Each row was made from one walk, in order. Every step used is in the known rows, and no mark comes twice. Write each row's walk.
Known rows
lepa mifid futud lizi: [ 23 -37  17  -3 -15  -6  -2  17   2  18 -11 -15  -6  17 -18 -21   6  -3
  16 -29 -15  10  10 -31  12   5  14  13 -11 -27 -14 -38 -19 -12   7  17
  23  14]
zamo lomi futud lizi dena veli: [ -4   3  31   3   2   1  -1  33 -15  -3 -18   8 -19  21 -26 -20  -5   1
   6 -14   0 -15  14 -18   5  33 -27   3   2  -1 -13  10 -13 -22  15  13
  10  25]
lepa lomi futud lizi dena sogo: [ 11  -2  24   7 -34  -2   1  33 -12  -7 -15   6  -5  27 -20  -5   2  -6
   2 -24   3   0  -1 -29   5  27 -22  13  11 -18  -9  16 -25 -26  -1  11
  29  23]
duvezo dena lomi futud lizi: [ -3 -21  18   6 -15  -5 -34  13  -1   0 -11 -16   3  13  -1  -3  18  -7
  19  -2 -24  -2   9  -7  14   8  15   6   8 -27   1  -6  -6   8   1  15
   7  12]
sogo dena: [ -6   6 -11  14   3  -5   0  -8  -1   6 -14  18   1   2   2  -3  -3  -6
  -2  -2  -1  -1   3  16   1   3  -4   6   8   3   7  19   1  14   0  -2
  -8 -11]
duvezo dena mifid lepa lomi: [  2 -44  16  13 -26 -10 -16   1  -7   2 -28 -27   5  13 -11   2  13   8
   3  -3 -33  24   6  -4  16   6  31   1   8 -18 -10 -12  -1  10  15  13
  23  11]
lizi futud: [  6 -17   1  -3  -4 -11   5  -1   4   3  -8 -12  -1   7  -6  -6   2  -4
   9   0   0 -10   3  -1  -5   6  20   1   7   0  -7   0  -8   5   6   3
   8   8]
zamo lomi futud lizi dena: [  5  -3  23  -5   2   3   2  30 -10  -3 -25   6 -13  22 -11 -21   5   2
  16 -17  -8 -11  15 -24   1  29 -19   7  -8  -4 -19  13 -10 -11  12  14
  32  22]
lokapim sogo dena: [ -5   1 -21   4  -4   4   1  -8  -8   8 -21  25   0   3 -12  -3  -8   4
 -14  -5   7  -1  16  15   1   0 -14   8  10  -4   3  23  -1  24  -4   2
 -11  -9]
dena sogo: [ -5   6   5   8  -7  -1  -6   6  -6  -3  12   1  -1   3 -14   1  -5  -3
  -7   0  10  -2  -7  -3   4   3 -12  -6  10   6   6  13  -9  -9  -6   2
  -8   1]
veli lokapim sogo dena: [ -5  -2 -30  -8   1  16   4  -9 -14  16 -22  35   4   0 -14  -3 -11   5
 -10  -3  15 -11  20  26  -2   4 -32   8   9 -10  10  20  -2  25   2   1
 -15  -1]
lokapim sogo: [  0  -6  -8 -12  -6  10   3   0  -6   3  -8   7  -1   0 -13   0  -6   9
 -10  -2   9   0  13  -1   1  -1  -9   3   3  -7  -4   5  -2   9  -3   2
  -3   2]
lokapim veli: [  6   1 -10  -8   4  14   5  -5  -4   0  -2   2  -6   4  -7   0  -8  13
  -2  -4   5   7   9   0  -7  -4 -11   4   1  -6  -1   6  -3   6 -11  -4
  -7  10]
sibu zamo lomi futud lizi dena: [  3   6  22  -2   9   8   5  43 -18  -3 -13  17 -17  23 -20 -27   6  -4
  16  -8  -5 -25  14 -24   1  34 -19  10 -15  -1 -19  14  -4 -13   7  14
  37  28]
futud lizi dena duvezo: [ -3   6  27   4 -14  -2   6  20 -10 -14  -9   8 -17   4   2 -14  -2   5
 -15   0 -13   8   2  -2  10  26   3  -2  -2   6  -3   2  -9 -23   4   6
  11   7]
mifid futud: [  1 -23   1   6   2   0   0   3   3   1   5 -12  -1   7  -2  -5   4  -6
   7 -10   1   3   4  -8   5   5  13   3   0 -10  -8  -8  -9   3  -1   4
   5   9]
sibu zamo lomi: [  2   1   6  -3  18   6   9  20 -13   2   2   8  -8  14 -15 -19  -3   2
   9   4   4 -23   1  -7  -2  12 -17   4 -16  13  -9  12  11   2   4   1
   4  15]
veli lokapim sogo: [  1  -6 -19 -23  -2  20   5  -1 -13   9  -9  18   3  -2 -15   1  -9   8
  -6  -1  15  -9  18   9  -3   2 -27   3   1 -12   4   0  -5  11   1   1
  -7   9]
duvezo dena: [ -9  -2   4  12  -3  -1 -14   0  -5  -2   1  -4  -3   1  -6  -3   3  -1
  -2  16 -21   6   4   8   9   3  12  -3  10   6   5   8  -1  11  -7  -5
  -2   3]
duvezo dena lomi: [-12 -23   8   9 -10  -4 -26  -3   0  -5  -4 -16   3   0   5   7   7   4
   8  13 -18   9  -2   5  10   9  19  -6   9  -8   3  -4   2  14   1  -2
  -7  -1]
sogo dena lizi futud: [-16 -18  -3  18  -2 -17   1 -14   6   8 -24   6  -4   2  -8 -11  -1   8
  -2   7 -11 -11   4  12   3   9  24  -3  17   1   0  21  -3  22  15  13
  -2 -12]
lepa lomi futud lizi dena mifid: [ 10 -25  25  -3 -29  -6  -4  23   0  -4 -42 -14  -3  21  -3  -1   9   8
   7 -24 -16  11   2 -27   5  25   2  13   5 -23 -13  -3 -12 -11  16  20
  46  17]
mifid lepa lizi dena: [  7 -27  25   7 -24   6   1  13 -14   2 -12  11 -10  -4 -21  -9   4   0
  12  -4 -12  22  14 -21  10  21  18  -1  -6 -14 -24 -22 -14 -18  13  12
  31   7]
sogo dena lizi: [-21   0  -4  19   2  -6  -5 -13   3   4 -14  16  -5  -5  -3  -6  -5   9
 -11   6 -10  -2  -1  13   8   3   5  -4   9   1   7  25   5  17  10  11
 -10 -20]
futud lizi dena veli: [ -8   7  24   9  -8  -3   1  20 -12  -2  -7  16 -16   1 -19  -7 -10   8
 -13  -2   1   0   3 -11   8  22 -10  -6   4   2  -1 -14 -13 -35  13  -2
   2   9]
veli lokapim: [  2  -3 -12 -11   2  12   3  -1  -7   7  -2  10   5  -2  -1   1  -3   0
   4   2   8 -10   5  11  -3   4 -18   2  -2  -6   6  -2  -3   1   5   0
  -3   7]
futud lizi dena mifid lepa: [ -3 -29  22   5 -14  -6  -8  11  -6  -4 -31  -7  -7   1  -7 -10   9  15
   1 -10 -20  18  12 -20  12  14  26  -9  -8 -14 -15 -34  -7 -23  33  18
  48   4]
mifid futud lizi dena lomi: [  2 -41  17   3 -13  -4  -8  16   1  -6 -15  -9  -4   7   5  -4   9   6
  13 -17  -3  12   4 -26   9  28  19  -2  -7 -26 -17 -34 -13 -22  17   6
  24  12]
mifid futud lizi dena duvezo: [  1 -17  28  10 -13  -5   6  24  -7 -14  -2  -6 -18  11   1 -19   3   1
  -8 -11 -11  12   6 -10  16  31  15   3  -3  -4 -12  -6 -16 -22   5   9
  15  16]
futud lizi: [  9   1   7  -3  -3  -4   1  10  -3   5  -8   7   0   6  -4 -11   2   1
   0  -7  -6  -4   3 -11   6  -7  -3   5  -9  -8   0 -19  -1 -12   8   5
  10   6]
sogo dena mifid: [-12  -9  -6  13   1 -10 -12 -12   4   2 -28  -1   3  -1   6   1  -2   7
  -4   0 -11   4  -3  15   6   3   7   1  11   2   9  13   6  19  13   9
   3 -15]
dena veli lokapim: [ -9   5  -1  -3   3  11   0   2 -12   8   5  12  -1  -3 -17   3 -13   3
  -5   5  15 -13   3  17   1   9 -26  -5   7  -1  11  -4  -6  -9   7  -2
 -27  11]
futud lizi dena lomi: [  0 -20  16  -3 -16  -4  -7  12  -2  -7 -19   4  -3   1   7   1   3  12
   7  -8  -2   8   0 -17   5  24   5  -4  -6 -17  -7 -25  -6 -22  21   3
  21   2]
dena lomi futud lizi: [  9 -18  13  -5 -14  -3 -20  11   7   1 -11 -12   7  13   6   1  14  -6
  22 -15  -2  -7   4 -14   6   5   3  10  -3 -32  -5 -15  -5  -4   9  21
   9   8]

Which walk is each row?
[ 11 -30  29  10 -24  -4  -1  29 -10   3  -4  -6 -16  15 -30 -19  -2   1
   5 -27  -7  16   3 -37  14  30   5   1   2 -16 -17 -21 -37 -32   3  14
  31  14] => lepa mifid futud lizi dena sogo
[  2   5   9  -1  15  10   2  25 -10   1   3   1  -6  22 -17 -18   4 -12
  20  -4   2 -31  10  -8  -4  16 -17  12  -9   1 -12  29   6  10  -2  13
   7  20] => sibu zamo lomi futud
[  2   3  16   2 -10   4  -4  21  -4  -5 -16   9 -10   9  -6 -10   8  -3
   7 -11  -9  -3  12 -17   2  20  -1   5   2 -13  -9   4 -16 -16   4  11
  31  13] => lomi futud lizi dena
[ -8 -24   9   3  -4 -12   2  -8   9   2 -11 -12  -5   0 -11  -9   1  10
   2  10 -10  -9   1  -4   3   6  31  -9   9  -1  -7   3  -7   9  17  15
   7  -1] => dena lizi futud
[-11 -16 -24  -9   0  10  -3 -13  -9  12 -38  16   5  -3 -11   1  -8  18
 -11  -4   6  -5  16  24   3   6 -19   6  12 -10  12  12   2  30  13  11
  -3  -6] => veli lokapim sogo dena mifid
[ 12 -63  24  -2 -26 -15  -7   1   1  11 -26 -27   0   4 -23 -14   8  -1
  24  -8 -21   9  11 -19  12   6  48   3   2 -20 -22 -36 -10   3  28  33
  32   9] => dena mifid lepa lizi futud
[ -8   8  15  -1  -7  14  -4  23 -17   2 -11  21 -12   8 -23  -6  -5  -2
   2  -8   6 -17  15  -1   4  28 -28   2  10 -13   2   1 -22 -27  12  10
   4  24] => lomi futud lizi dena veli lokapim
[-13  11 -13  12   5   5  -1  -5 -14  14  -9  28   0  -1 -14   0 -15  -2
  -8   1  14 -15   5  34   1  11 -29   2  16   2  18  17  -4   4   7  -4
 -35   1] => sogo dena veli lokapim
[  3 -22  13   7  -6  -2   4  19  -6  -3 -11   1 -13   9  -7 -15   6   2
   4 -13  -7   8   8 -23   9  21  11   2  -5 -11 -15 -19 -16 -22  11   4
  31  14] => mifid futud lizi dena
[ -4 -29  28   0 -19  -3  -6  11  -3  -4 -22  -6  -9  -7 -10  -3  -4  16
   5   1 -19  20  -2 -18  11  21  15  -4   4  -1 -11 -16  -8  -8  16  16
  30  -1] => lepa lizi dena mifid
[ 19 -46  18   0 -24 -10   3   6  -5  14 -12  -8  -3   7 -27 -17   8 -11
  25  -8 -11   3  17 -17   7   5  36   7  -1 -21 -24 -28 -13   0  17  23
  22  15] => mifid lepa lizi futud
[ 14  -5  15 -10   6  -1  -4  23  -6   6 -18  -2  -2  25 -10 -21   7  -5
  20 -20  -6 -19  14 -19   2   5 -19  14 -11 -11 -11   6  -2   1  11  21
  15  21] => zamo lomi futud lizi
[-10   9   1  18  -5  -7   0  -4  -5  -5  -8  11  -5   4   8  -7  -5  -6
 -16   1  -6   2   0  30   7  12   1   6  10   9  10  36   2  16  -8   5
 -23  -9] => sogo dena duvezo
[-19  -6 -23  -5  -1  15   3 -17 -10  15 -24  34   0  -9 -19  -5 -13  20
 -17   7   6 -11  18  22   5   5 -21   0  11 -12  10  24  -1  27  10  12
 -17  -9] => veli lokapim sogo dena lizi
[-18 -25  13  15  -6 -13 -12  -6   3   1 -10 -17  -8   1 -17 -13   4  10
  -1  26 -32  -4   5   4  11   9  42 -12  19   4  -2  13  -8  21   8   9
   4   2] => duvezo dena lizi futud
[ -9   0 -10 -15  -3  20   3   1 -18  11  -4  19  -2  -2 -32   1 -19  11
 -16   2  23 -15  16  16   2   6 -34  -1  11  -7   8  -1  -9   1   4   1
 -30  13] => dena veli lokapim sogo
[ -4 -28  25   7 -16  -2 -17  16  -3  -5 -32 -11  -8   9 -10 -10  17   3
  10 -18 -21  12  18 -22  11  20  25  -1  -1 -25 -17 -18 -13 -17  26  30
  53  10] => lomi futud lizi dena mifid lepa
[-14 -37  13   8  -3  -1  -4   6   4 -10 -15 -24 -10   1   0  -2   2  13
   2  -7 -11  18   0 -14   8  28  27  -9   7  -4 -13 -11 -10  -5  15   9
  31   3] => lizi dena mifid futud
[  6 -39  21   8 -29   0  -6  12  -1  -7 -34 -20  -2  16  -7   6  14   4
  13 -23 -13  22  10 -18   3  29  19   5   8 -28 -22   0 -13  -5  17  25
  49  14] => lizi dena mifid lepa lomi futud
[ -1 -19  27  -7   1  -3  -8  26  -3  -6 -40 -12 -12  19  -7 -19   5  16
  15 -15 -17  -4  11 -25   5  29  -5   3  -4  -5 -17   2  -6  -7  26  25
  43  17] => zamo lomi futud lizi dena mifid
[ 20 -25   8   4 -27   1  -2   9  -3   6 -14 -11   6  23 -10   3  16 -15
  18 -26  -2   7  14 -13  -1   7   6  16  -1 -35 -19   3  -9   3   2  19
  21  18] => mifid lepa lomi futud
[-14 -25 -23  -6  -3   3   8 -17  -6  18 -33  23  -1  -1 -24 -11 -11  17
  -9   7   4 -20  21  23   1  12  -2   0  18 -11   2  23  -9  33  18  16
  -9  -2] => veli lokapim sogo dena lizi futud
[ -3 -15  19  15 -12  -4   0  27 -11  -9   3   2 -11  12 -19 -14  -1  -1
  -4 -14   2   5   1 -26  13  26   0  -4   5  -6  -9  -9 -26 -33   5   5
  23  16] => mifid futud lizi dena sogo
[ 13 -28  18   2 -21   1  -3   6  -8  11  -3   3  -2   1 -21 -10   6  -7
  16  -7 -10  13  13 -18  10  -3  17   6  -9 -21 -18 -28  -6  -6  11  19
  14   7] => mifid lepa lizi
[-11 -33  -5  18   3 -11 -10  -8   6   4 -24 -13   2   6   3  -4   2   2
   3 -13 -11   8   2   7  11   8  21   3  11  -7   0   4  -1  20  10  14
   7  -8] => sogo dena mifid futud
[  3 -32  30   0 -29   6 -16  15   0  -5 -13  -5  -5   2  -5   5   7  -1
  29 -10  -7  10   4 -21   5  33  10   6   5 -26 -17  -4 -15  -5   4  22
  20   7] => lepa lizi dena lomi futud
[  4 -38  14   1  -3 -11  -9  10   4   3 -17 -25   1   9  -3 -14   7   6
   5 -15 -14   5   4 -19  16   0  23   1  -4 -18  -7 -34  -4  -7  20  19
  23   9] => dena mifid futud lizi
[-11 -22  -3  19  -3 -10 -12 -14   0   5 -31  -1   4   0   0  -2   7   1
   0  -8 -15  12   9  11   9   2  22  -2   5 -10  -1  -1   5  13  21  18
  15 -13] => sogo dena mifid lepa
[ -3 -52  29   5 -18  -1  -4  15   0  -3 -18 -19 -11   0 -13  -8   1  11
  13  -8 -20  23   2 -27  15  26  29   0   5 -12 -20 -25 -16  -6  17  20
  35   7] => lepa lizi dena mifid futud
[  2 -65  28  11 -26 -17 -20   3  -4   8 -26 -30  -3   6 -30 -17  12   1
  22   9 -43  14  16 -11  20   7  60  -1  13 -14 -18 -28 -10  15  21  28
  30  13] => duvezo dena mifid lepa lizi futud
[-14 -32  13  17  -7  -8 -26  -4  -4  -2 -15 -24   0  -1 -10  -4  12   5
   3  10 -34  19  11   4  18   2  38 -10   7  -7  -5 -12   0  11  14  15
  22   1] => duvezo dena mifid lepa
[ 12 -39  24   3 -32 -10   2  17  -9   0 -44  -9  -2  13  -9  -5   9  16
   2 -23 -19  24   9 -29  11  19  17   3  -8 -25 -21 -34  -9 -24  33  17
  53  13] => futud lizi dena mifid lepa lomi
[ 11   5  14  -7  10   4   1  36 -15   6  -4   9  -8  28 -20 -27   8 -10
  20 -11  -3 -34  14 -18   2  10 -21  16 -18  -6 -11   9   5  -3   4  17
  19  26] => sibu zamo lomi futud lizi
[ -3   8  22  10 -15   2  -8  28 -10 -11  -3   8 -11  13 -19 -10   3  -6
   0 -11   1  -6   4 -19   7  25 -13   1  12  -7  -2  16 -24 -27  -2  12
  25  13] => lomi futud lizi dena sogo
[-24  -8  12  17  -2  -2 -19  -5  -1  -2   0  -5  -8  -7 -11  -7   2  13
 -11  25 -31   6   0   5  17   3  23 -13  12   4   4  13   1  15   2   5
  -3  -6] => duvezo dena lizi
[ -1   7  30   6 -16   0  -1  26  -7 -14  -7   2 -17  12   0 -15   6  -6
  -4  -8 -13   1   9  -4   9  30   1   6   4  -5  -5  20 -16 -14  -3  18
  15  14] => lomi futud lizi dena duvezo
[-20  -1  -5  -3  -5  19 -11   3 -24   9  -1  15  -7  -2 -38  -2 -14  11
 -18  16   1  -9  20  25  11  10 -24  -4  21  -2  12   8  -9  12  -4  -5
 -33  15] => duvezo dena veli lokapim sogo
[  5 -30  34  11 -18  -4   1  26  -9   9  -9  -4 -22  13 -32 -17  -6   4
   4 -24 -10  14  10 -30  14  32   9   1   2 -17 -20 -33 -31 -34  10  11
  16  18] => lepa mifid futud lizi dena veli
[  5 -46  32   6 -35   7 -17  15  -3  -1 -15  -6  -4   4 -12   2  15  -7
  33 -17  -9  18  16 -24   7  31  26   4  -1 -39 -28 -17 -16 -10  13  29
  31  11] => mifid lepa lizi dena lomi futud
[ -1 -19  30  16 -32   3  -3  20 -21  -4   2  12 -12   0 -36  -9  -3  -3
   5  -7  -3  18   7 -23  13  24   6  -5   4  -9 -18 -10 -21 -30   6  16
  23   7] => mifid lepa lizi dena sogo
[-12 -27  15  10 -10  -2  -8   2  -2 -10 -23 -12  -8  -6  -4   1   6  15
   1  -4 -14  22   7 -10   7  22  28 -14   1  -8 -16 -16  -5 -11  25  13
  39  -1] => lizi dena mifid lepa
[ 20 -23  22   4 -34   0   2  26 -12   2 -28   4  -5  25 -14  -8  15  -9
  13 -31 -10  11  18 -29   4  23   4  16  -4 -36 -27  -8 -18 -21  14  19
  45  25] => mifid lepa lomi futud lizi dena
[ -7 -19  13   3 -15   5 -14   8   6 -13 -10  -9  -3   3  10  12  10   1
  17  -7   2   4   3  -7  -3  33   7  -1   7 -18 -10   9 -11  -2   3   9
  16   4] => lizi dena lomi futud
[-17  12  -1  23   1  -5  -4  -5  -7   8  -6  20  -5   1 -13  -1 -13  -5
 -12   1   6  -6   1  23   6   7 -12   0  17   7  11  19  -1   4   1  -4
 -31  -7] => sogo dena veli
